Every row comes from one small tree of marks. The marks that hang from a mark follow it in brackets, in alphabetical order. Every link used is in the known rows. Which tree was each row made from?
Known rows:
zovu(konam(zurev(bitan kuragi))): [ 0.74 -0.11  0.72  0.30  2.23 -3.02  1.48 -0.12 -0.62  0.69 -3.56  0.34
 -0.58 -1.88 -0.60  0.95 -1.13  0.23 -1.67 -0.06  0.92 -1.22 -0.15 -1.31
 -0.21]
bitan(zurev(fazazu(zovu) tufe)): [-0.25 -0.11 -1.32 -1.77 -0.97  1.50 -1.91  0.01  0.78 -1.23  2.39  0.35
 -1.13  1.37  1.22 -0.92  1.66 -0.24  0.63  0.50 -0.40  0.31  2.16  1.64
  0.26]
bukes(zurev(kuragi)): [-1.06 -1.97 -1.32  1.41 -0.30 -2.50  2.08  0.07 -0.10  0.64 -1.32  1.51
  0.21 -1.75 -0.01 -0.27 -0.48 -0.60 -2.90  0.02 -0.79  0.71  0.48  1.21
 -0.37]
fazazu(zovu): [-1.35  0.33  2.59 -3.62 -1.30  0.68 -0.15 -0.12  0.66  1.09  2.56  0.40
 -3.22  1.04 -1.28 -1.85 -1.67 -1.92 -1.04 -0.32 -1.82 -0.08  2.23  1.23
 -0.04]
tezi(zurev(bitan fazazu kuragi)): [ 2.00  0.81 -0.62  2.11  0.33 -1.39  2.88 -0.53 -0.38  0.28 -2.08 -0.82
  2.96  1.98 -0.55 -0.20 -3.04 -0.84  0.91 -0.59  1.58 -0.73 -0.70 -1.04
 -0.44]
tezi(zurev): [-0.04  0.23  0.51 -3.77  0.83 -1.66  3.15  0.98  0.85  1.95 -0.91  0.99
 -0.44  1.47 -2.25 -2.40 -3.91 -2.81  0.47 -0.09 -0.78 -0.03  1.10 -0.81
 -0.98]
bitan(zurev(fazazu tufe)): [-0.08 -1.04 -1.75 -1.28 -0.22  0.19 -0.47  0.38  0.45 -1.59  0.13  1.20
  0.69  0.83  0.01 -1.75  0.25  0.23  0.46  0.58  0.25  0.42  2.12  0.62
 -0.13]
fazazu(zovu(konam(zurev(bitan tufe)))): [ 0.32  0.72  0.33 -2.17  2.21 -0.44 -1.42  0.81 -0.42  1.61  0.63  0.36
 -2.72 -1.42 -0.74  0.59  2.59  1.06  0.88  0.30 -0.75 -0.65  1.53 -1.59
  0.38]
bukes(zurev(bitan tufe)): [ 0.34 -1.63 -1.88  1.38  0.34 -1.42 -0.28  1.28 -0.91  1.22  0.85  1.92
  0.36 -1.27 -2.04 -1.30  2.69  1.68  0.27  0.05 -1.34  0.65  4.00 -0.56
 -0.18]
zovu(konam): [-0.65 -0.95  3.48 -3.52  0.93 -2.38  0.51  0.61  0.32  0.43 -1.51  1.10
 -2.86 -0.48 -3.54 -1.74 -2.61 -0.65 -2.19 -0.40 -0.58 -0.90  0.48 -0.76
 -0.74]
konam(zurev(fazazu tufe)): [-1.11  0.88 -0.27 -0.79  0.89  1.73  1.76  0.52 -0.54  1.13 -0.08  0.50
  1.46 -0.12  0.86 -0.23  0.85  0.10  2.04  0.91 -0.40  1.40 -1.30 -1.26
  0.08]
dimoped(tufe): [-0.82 -1.06  3.80 -1.16 -0.85 -0.41  0.56 -0.11  1.22  0.39 -1.41  0.25
 -1.23 -0.67 -3.01 -2.37 -1.74  0.34 -2.23 -0.01 -1.69 -0.21  3.34 -0.12
 -1.56]
bitan(zurev(fazazu(zovu) kuragi tufe)): [-0.09 -1.01 -2.70  0.31 -1.16  0.76 -1.42 -0.84  0.94 -2.50  0.53  0.07
  0.46  0.11  2.71  0.53  0.69  0.58 -0.97  0.30  0.54 -0.04  0.53  2.12
  0.61]
bitan(zurev(tufe)): [-0.36 -2.01 -1.99 -3.37  0.30 -1.24 -0.43  0.94  1.03 -0.95 -0.08  2.40
 -0.78 -0.31 -1.15 -2.52 -0.95 -0.01 -1.05  0.59 -0.71  0.01  4.28  0.80
 -0.30]
zurev(bitan fazazu(zovu) kuragi): [ 0.63  0.96  1.40  2.35 -1.81  0.99 -0.49 -1.59 -0.43 -0.64  1.23 -1.57
  0.12  1.63  0.50  0.50 -0.76  0.01 -0.47 -0.82  0.52 -0.71  0.33  1.12
  0.46]
bukes(zurev(fazazu kuragi tufe)): [-0.83 -1.95 -2.99  3.74 -0.31 -0.45  1.14  0.16 -0.61 -0.64 -1.16  0.79
  2.68 -1.89  1.31  0.92  2.07  2.01 -0.66  0.17 -0.13  1.42 -1.58  0.38
  0.19]
zurev(bitan kuragi tufe): [ 0.44 -1.71 -1.15  1.10 -0.12 -1.25  0.44 -0.12 -0.17 -0.91 -1.05  1.06
  1.52 -1.50 -1.72 -1.14 -1.56  2.47 -1.31 -0.53 -0.08 -0.60  2.62 -0.43
  0.39]
bukes(zurev(fazazu tufe)): [-0.96 -1.15 -1.59  1.66 -0.04  0.33  0.48  0.91 -0.83  0.55  0.66  1.25
  1.20 -0.47 -0.16 -0.48  2.80  1.07  1.02  0.45 -0.89  1.75  0.04 -0.26
 -0.17]
zovu(konam(zurev(kuragi))): [-0.69 -0.48  0.81 -1.58  2.16 -2.82  2.61  0.03  0.02  0.61 -3.99  0.81
 -1.16 -2.58  0.10  0.96 -1.96 -0.81 -2.46  0.18  0.47 -0.54 -2.08 -0.75
 -0.25]
litir(tufe): [ 0.61 -1.00  0.56 -4.29  0.10  0.13 -0.39  0.97  0.77  1.31  0.72  1.78
 -1.44 -0.70 -1.80 -2.89 -6.04 -0.61 -0.12 -1.23 -1.76 -0.26  3.04 -0.75
 -0.78]
bukes(zurev): [-1.10 -1.23  0.07 -0.97 -0.14 -1.72  1.35  0.94 -0.17  1.74  0.43  1.79
 -1.20 -0.45 -1.49 -1.64  0.34 -1.41 -1.26  0.22 -1.63  0.98  1.97  0.68
 -0.82]
kuragi(zurev): [-0.93 -0.43  0.66 -2.34 -0.79 -0.08  0.03  1.09  1.33  0.15  0.83  0.50
 -0.29 -0.32 -1.28 -1.46 -2.70 -2.42 -0.44  0.11 -0.68  0.37  0.84  0.92
 -0.65]

Which tree is each row?
[ 0.15  0.19  1.56 -2.63  0.05 -0.81 -2.32 -0.24  0.72 -1.01  0.45 -0.18
 -3.79  1.77  0.13 -0.30  0.71 -1.63 -1.13  0.07  0.58 -1.01  0.31  1.38
 -0.40]
bitan(zurev(fazazu(zovu(konam))))
[ 0.53  1.53  2.18 -2.45  1.66 -1.01 -0.69  0.22 -0.45  2.22  0.62 -0.23
 -3.61 -0.24 -0.91  0.38  0.92 -1.30  0.11  0.02 -0.43 -1.01  1.31 -0.93
 -0.15]
fazazu(zovu(konam(zurev(bitan))))
[ 0.90  0.87  0.69  1.56 -1.21  1.11 -1.04  0.51  0.07 -0.30  1.43 -0.95
  1.68  1.48 -1.02 -0.44 -0.83 -1.35  1.54 -0.20  0.76  0.02  0.44  0.22
 -0.52]
kuragi(zurev(bitan fazazu))
[ 0.72  1.02 -0.65  1.50 -1.66  2.80 -3.43  0.58  0.52 -0.55  3.76 -1.45
  1.05  0.66  0.39  0.54  2.12  0.41  2.63 -0.08  0.04  0.36  0.57  0.44
  0.50]
kuragi(zurev(bitan fazazu(zovu) tufe))
[ 0.28  2.04 -0.37  0.41  0.18  2.54 -0.72  0.03 -0.95  1.40  2.66 -0.84
  0.30  0.91  1.19  0.71  2.93  0.34  3.08  0.49 -0.44  0.61  0.81 -0.91
  0.67]
konam(zurev(bitan fazazu(zovu) tufe))
[ 0.69 -0.02 -0.96  4.57 -1.52 -0.01 -0.66 -1.04 -1.06  0.40  1.33 -0.98
  0.39  0.57  1.55  1.53  2.72 -0.02 -0.55 -0.35  0.13  0.35  0.14  1.44
  0.22]
bukes(zurev(bitan fazazu(zovu) kuragi))
[ 0.10  0.38 -1.88  0.42 -0.18  0.78  1.35 -0.26  0.68 -0.07 -0.22 -0.84
  1.86  0.56  1.70  0.88 -0.59  0.04  1.20 -0.18  0.19  0.19 -2.43 -0.13
  0.48]
tezi(zurev(fazazu(zovu) kuragi tufe))
[ 1.02  1.58  2.22  0.09  1.94 -0.87  0.67  0.20 -1.28  1.32 -1.49 -0.47
 -0.57  0.70 -1.06  0.51  0.64 -0.37  1.21  0.15  0.98 -0.56 -0.83 -2.09
 -0.54]
zovu(konam(zurev(bitan fazazu)))
[-0.75 -1.09 -0.55  1.63 -0.69  0.57  1.40 -0.54 -0.14 -1.59 -1.29  0.18
  2.55 -0.73  0.04 -0.19 -1.20  1.82 -0.67 -0.07  0.23  0.40 -1.48 -0.10
  0.43]
zurev(fazazu kuragi tufe)
[ 0.50  1.21 -0.70  0.87  1.01  1.31  0.85  0.34 -1.28  1.06  0.50  0.12
  1.95  0.45  0.05 -0.09  1.60  0.89  2.87  0.60  0.03  0.74  0.74 -1.82
  0.16]
konam(zurev(bitan fazazu tufe))
[-1.02  1.75  0.20  0.43 -0.75  1.65  1.52 -1.25 -0.19  0.74  0.36 -1.22
  0.17  0.34  3.41  1.80 -0.22 -1.83  0.01  0.40  0.04  0.72 -2.76  0.98
  0.44]
konam(zurev(fazazu(zovu) kuragi))
[ 0.56 -0.03 -0.58  2.74 -1.45  1.55 -1.30 -1.05 -0.44 -1.30  1.28 -1.05
  1.26  0.24  0.63  0.64  0.78  2.27  0.18 -0.52  0.28 -0.33  0.41  0.35
  0.92]
zurev(bitan fazazu(zovu) kuragi tufe)
[ 0.99  0.15  1.02  2.90 -1.14 -0.28  1.01 -1.19 -0.73 -0.86 -1.07 -0.59
  1.98  1.09 -0.89 -0.39 -2.21  0.43 -0.81 -0.72  1.12 -0.58  0.17  0.05
  0.00]
zurev(bitan fazazu kuragi)
[-1.18  0.33  0.69 -3.97  2.08 -0.10 -0.50  0.96  0.25  1.48  0.18  0.77
 -3.12 -2.05  0.09  0.66  1.59  0.21  0.23  0.56 -1.30 -0.01 -0.59 -1.01
  0.36]
fazazu(zovu(konam(zurev(tufe))))
[-1.10 -0.57 -0.82 -1.67  1.84 -0.92  0.03  0.17  0.34  0.34 -1.65  0.34
 -1.62 -3.21  1.48  1.99  0.82  0.97 -1.49  0.39 -0.37 -0.28 -2.24 -0.41
  0.69]
fazazu(zovu(konam(zurev(kuragi tufe))))
[-0.59 -0.46 -0.57  0.96  2.15 -0.69  1.64  0.01 -0.58 -0.50 -3.65  0.18
  1.55 -2.35  1.50  2.06  0.43  1.84 -0.33  0.47  1.06  0.20 -4.33 -1.64
  0.33]
zovu(konam(zurev(fazazu kuragi tufe)))
[ 0.04 -1.76 -3.10  0.97 -0.37 -0.58  0.17 -0.41  0.62 -2.87 -1.76  0.87
  2.18 -0.27  1.50 -0.34 -0.62  1.07 -1.24  0.33  1.01  0.12  0.51  1.23
  0.15]
bitan(zurev(fazazu kuragi tufe))
[ 1.58  2.42  0.97 -0.52 -0.35  0.79  0.51 -0.13 -0.15  1.75  1.98 -1.41
 -0.22  3.75 -0.71 -0.66 -0.72 -1.99  2.66 -0.59  0.12 -0.54  0.79 -0.62
 -0.36]
tezi(zurev(bitan fazazu(zovu)))
[ 0.60  0.72  0.63 -0.27  1.35 -1.74 -0.03 -0.58 -0.33  0.97 -1.36 -0.53
 -2.29 -1.43  0.62  1.76  0.00 -0.37 -1.47 -0.18  0.37 -1.29 -0.05 -0.31
  0.24]
fazazu(zovu(konam(zurev(bitan kuragi))))
[ 0.25  1.14 -0.01 -0.01 -0.55  0.37  2.11 -0.79  0.73  0.48 -0.18 -1.45
  0.69  2.03  1.48  0.73 -2.49 -2.16  0.40 -0.37  0.43 -0.14 -2.75  0.54
 -0.02]
tezi(zurev(fazazu(zovu) kuragi))
[ 0.51  0.94  1.16  0.56 -1.19  2.25 -1.98 -0.22 -0.53 -0.01  3.26 -0.70
 -0.08  1.61 -0.97 -0.69  1.60  1.38  1.87 -0.35 -0.66 -0.06  2.25 -0.22
  0.59]
zurev(bitan fazazu(zovu) tufe)
[-0.52  0.08  0.65 -0.71 -0.17  1.45 -3.46  1.06  1.05 -1.09  1.39 -1.03
 -0.69 -0.82  0.21  1.28  2.00  0.58  0.83  0.05  0.18  0.06 -2.87  0.16
  0.25]
kuragi(zurev(fazazu(zovu(konam)) tufe))
[ 0.76  0.10 -0.93  1.84 -0.65  1.56 -1.79  0.94  0.11 -0.98  1.53 -0.43
  2.73  0.27 -1.09 -0.29  0.72  1.06  2.35 -0.01  0.55  0.46  0.69 -0.54
 -0.02]
kuragi(zurev(bitan fazazu tufe))
[-0.77 -0.33 -0.83  0.16 -0.84  1.82 -0.90  1.14  0.82 -0.99  1.09 -0.05
  2.36 -0.32 -0.16 -0.40 -0.07  0.13  1.59  0.37  0.08  1.09 -1.39  0.02
 -0.09]
kuragi(zurev(fazazu tufe))
[-0.70  0.94  4.07 -2.09 -0.24  0.42 -1.23 -0.41  0.06  0.12  0.93 -0.83
 -3.25  1.35 -1.07 -0.05 -0.17 -1.01 -0.60 -0.41 -0.29 -0.61 -1.45  0.12
 -0.13]
zurev(fazazu(zovu(konam)))
[-0.24 -2.75 -3.36 -1.05  0.18 -1.93  0.25  0.21  1.18 -2.19 -1.90  2.00
  0.75 -1.61  0.34 -1.26 -1.71  0.89 -2.72  0.37  0.19 -0.31  2.69  1.36
  0.06]
bitan(zurev(kuragi tufe))
[ 0.14 -0.66 -0.21 -2.18  0.55 -0.15 -2.88  0.21  0.78 -1.69  0.47  0.29
 -2.45  0.50  0.32 -0.04  2.25  0.54 -0.32  0.35  0.25 -0.66  0.16  0.67
  0.11]
bitan(zurev(fazazu(zovu(konam)) tufe))
[-0.80 -0.61  0.25 -3.26  2.77 -1.44  0.93  1.44 -0.10  1.24 -1.95  1.67
 -1.34 -2.44 -1.22 -0.19  0.35  0.64 -0.06  0.61 -0.77  0.15 -0.49 -2.01
 -0.16]
zovu(konam(zurev(tufe)))
[ 1.10  0.80  0.87  2.25  1.78 -1.61  1.38 -0.72 -1.20  0.15 -3.45 -0.78
  0.89 -0.57  0.62  1.80 -0.24  0.44 -0.36 -0.08  1.89 -0.82 -2.68 -1.45
 -0.18]
zovu(konam(zurev(bitan fazazu kuragi)))
[ 0.76 -0.67 -0.88  3.19 -0.65  0.31  0.26 -0.80 -0.74 -1.42 -0.95 -0.14
  2.98 -0.10 -0.67 -0.13 -0.53  2.79 -0.02 -0.49  0.92 -0.25  0.50 -0.70
  0.44]
zurev(bitan fazazu kuragi tufe)
[-0.07 -0.13 -1.06 -0.01 -1.76  0.18 -0.49 -1.33  0.95 -1.86  0.47 -0.52
 -0.77  1.47  2.64  0.29 -1.00 -1.71 -1.83  0.07  0.73 -0.32  0.37  2.84
  0.17]
bitan(zurev(fazazu(zovu) kuragi))
[-0.94  1.30  1.37 -0.63 -2.11  2.61 -1.73  0.20  1.13 -0.13  3.40 -1.44
 -0.55  1.36  1.14  0.28 -0.23 -2.71  1.16  0.03 -0.34  0.68 -1.49  1.65
 -0.07]
kuragi(zurev(fazazu(zovu)))
[ 1.22  1.33  2.18  0.64 -0.58  0.60 -3.54  0.26  0.33 -0.38  1.78 -1.90
 -1.48  0.85 -0.69  1.14  1.13 -0.83  0.87 -0.53  0.91 -0.91 -1.02  0.22
 -0.17]
kuragi(zurev(bitan fazazu(zovu(konam))))
[ 0.94  0.45  2.05 -0.12  0.23  0.52 -2.87  0.03 -0.64 -0.31  1.23 -0.72
 -1.56  0.50 -1.82  0.11  2.20  2.17  0.97 -0.56  0.10 -0.99  0.41 -1.15
  0.37]
zurev(bitan fazazu(zovu(konam)) tufe)
[ 0.85 -0.78 -1.51  5.20 -0.83 -1.25  0.92 -0.63 -1.36  0.14 -0.84  0.01
  2.13  0.06  0.40  0.80  1.34  0.57 -0.76 -0.35  0.61  0.40  0.31  0.49
 -0.25]
bukes(zurev(bitan fazazu kuragi))
[ 1.85  0.01 -2.51  2.46  0.82 -0.75  2.02 -0.14 -0.31 -0.36 -2.12 -0.40
  3.91  0.68 -0.47 -0.08 -1.22  1.53  1.61 -0.43  1.30 -0.40 -0.46 -1.71
  0.07]
tezi(zurev(bitan fazazu kuragi tufe))
[-0.99 -0.25 -0.34  0.89 -1.59  1.88 -0.45 -0.85  0.28 -1.26  0.96 -0.65
  0.95 -0.28  1.37  0.63 -0.02  1.53 -0.51 -0.20 -0.30  0.25 -1.39  0.89
  0.86]
zurev(fazazu(zovu) kuragi tufe)
[-0.48  0.34  1.00  0.60  1.60 -1.29  2.24 -0.59 -0.49  0.04 -3.80 -0.36
  0.41 -1.22  1.31  1.87 -1.05 -0.53 -1.26  0.32  1.26 -0.15 -4.46 -0.98
 -0.23]
zovu(konam(zurev(fazazu kuragi)))
[-1.17  2.37  1.54 -1.72 -0.45  2.40  0.87 -0.38 -0.23  2.06  2.25 -0.87
 -1.26  1.68  1.96  0.50  0.71 -2.64  1.52  0.65 -0.82  0.98 -1.27  0.49
  0.12]
konam(zurev(fazazu(zovu)))
[-0.90 -0.32 -0.72  2.80 -1.74  0.23  0.29 -0.85 -0.31  0.24  1.04 -0.54
 -0.09 -0.01  2.33  1.51  1.93 -0.80 -1.17 -0.07 -0.45  1.00 -2.03  2.14
  0.19]
bukes(zurev(fazazu(zovu) kuragi))
